Each row was made from one path, in order. Every step used is in the known rows, and no mark comes twice. Write each row's path.
(in the rows, 128 means zero)
Known rows
h -> c -> m -> v: [ 84 103  79 103 105 144  87 104 155 121  90 144 167 145 178 112 116 111
 131 114 101 138]
j -> v: [119 102  89 123 148 127 106  86 161 118  74 115 178 150 154 106 139 101
 139 139 102 106]
m -> v -> h -> c: [ 63  77  81 122  86 150  87 130 148 123  63 110 200 141 167 126 115 131
 104 111  98  99]
m -> c -> d -> v -> h: [130 125  80  84 100 151 143 155 162 138  56 117 175 167 179 124 119  90
 140 115 108 106]
v -> d -> c -> h: [137  81  57  79 134 136 138 105 177 119  80 113 158 150 156 128 118 109
 157 136  97 102]
j -> c -> d -> v -> m: [143 115  94 105 135 173 126 125 173 144  49 119 163 160 182 124 136  87
 124 136 100 158]
m -> c -> h: [122 105  43  84 107 130 138 116 161  99 103 125 161 163 154 102 108 104
 149 138 104 102]
v -> d: [139  84 120  84 156 108 119  88 163 113  73  98 189 155 142 124 118 124
 127 142 105 105]
j -> v -> h -> c -> m: [ 69  91  63 117 118 157  89 126 177 132  74 124 192 143 169 115 136 119
 139  85 104 159]
d -> v -> m -> c: [131 111  96  93  88 175 124 128 152 120  66 109 182 166 152 109 113 103
 116 153 108 144]
d -> v: [127 139 106  96 133 145 139 116 161 119  66 119 170 176 148 128 120  95
 118 154  84 101]
h -> c -> d -> v: [ 91 139 100  97 121 149 137 122 159 141  68 124 152 172 192 135 120  88
 119 129  74  91]
h -> c: [ 66  82 108 121 117 138 101  95 150 104  83 105 190 154 153 128 115 129
  96 130  77  96]
m -> c: [127  97 104  94  98 134 130  95 146  93  92 111 179 161 144 102 105 105
 121 149 101 100]
d -> v -> h -> c: [ 65  99  85 121  94 163 108 146 159 131  52 102 200 160 158 136 120 127
  96 114  86 100]
h -> c -> j -> v -> m: [ 90  86  82 140 137 162  82 111 118 154  65 106 196 139 174 116 145 120
 137 116 104 162]
j -> c -> d -> v: [141 142  91 106 134 147 152 115 168 136  61 132 141 168 183 123 133  70
 124 132  87  95]
j -> c: [141  84  94 138 136 137 127  87 166  99  70 114 176 148 140 109 134  99
 103 139  97 102]
v -> d -> c: [145  65 121  87 130 141 132  82 166 116  63  96 177 146 147 133 118 111
 134 147  95  97]

Write each row's path
[130  99  85  89 109 151 109  96 162 116  84 145 155 141 174 112 116  91
 155 126 104 141] => d -> c -> m -> v
[106  91  91  89 123 127  92 103 159 137  75 125 176 143 171 119 119 124
 134 113 113 129] => h -> c -> m -> v -> d
[139  69 102 102 130 145 121  82 168 131  53 100 173 139 154 126 133 103
 143 141 102  96] => j -> v -> d -> c
[130 125  85  86 124 144 137 149 168 138  54 117 177 165 179 132 124  93
 140 114 101 109] => c -> d -> v -> h
[132 148  97  79 109 145 155 123 155 132  74 129 145 176 186 119 114  74
 135 138  90  93] => m -> c -> d -> v
[ 73  97 100 133 134 129 111 103  81 134  96 110 187 152 169 126 121 123
 127 111  80 100] => h -> c -> j
[117 112  80 137 157 121 113  93 104 142  83 120 178 147 168 107 143  99
 159 119 101 107] => c -> j -> v
[132 148 104  81 141 138 150 115 162 133  73 129 146 176 185 129 122  77
 138 138  83  98] => c -> d -> v
[125  94  41  84 108 149 122 124 164 109  91 118 170 158 159 105 112 110
 148 137 110 141] => v -> m -> c -> h
[ 82  89  86  98 107 134 107 120 154 133  75 124 166 145 208 127 117 104
 131  97  93  97] => m -> v -> h -> c -> d
[141  90 106  84 135 110 106  94 152 124  71 115 177 146 158 119 115 118
 131 140 115 100] => m -> v -> d
[103 115 102  98 126 175 111 129 167 147  56 114 170 163 189 134 126 103
 120 132  89 155] => h -> c -> d -> v -> m
[126 118  86  98 119 150 130 149 165 125  49 108 195 166 149 130 123 108
 125 126 103 112] => d -> v -> h
[120  99  82 136 141 141 122  89 107 146  74 117 169 142 171 115 143  90
 164 122  97 101] => d -> c -> j -> v
[122  91  85 128 153 152  92 107 123 148  68 110 192 142 169 112 144 110
 153 125 112 167] => c -> j -> v -> m
[137  84 109 105 145 131 137  93  93 142  80 104 176 144 163 131 122 108
 157 122  95 101] => v -> d -> c -> j
[127 116  38  83 100 161 133 140 165 124  81 123 163 167 161 108 116 102
 145 142 108 139] => d -> v -> m -> c -> h
[ 72  87  76 104 118 153  96 126 175 121  82 121 195 148 164 121 124 126
 133  89  98 160] => v -> h -> c -> m
[131  99  85 112 139 116 115  99 112 153  73 105 183 145 163 108 135 112
 153 119 122  99] => m -> c -> j -> v -> d
[118  95  66 130 138 132 109 132 120 145  62 110 201 143 164 115 142 110
 158  99 116 116] => c -> j -> v -> h
[142  96  97 110 146 123 140  86 168 116  81 128 147 150 186 113 131  78
 132 122  94  99] => j -> c -> d
[131  83 102  93  97 159 114 108 152 105  80 104 189 157 150 104 110 113
 122 149 111 148] => v -> m -> c
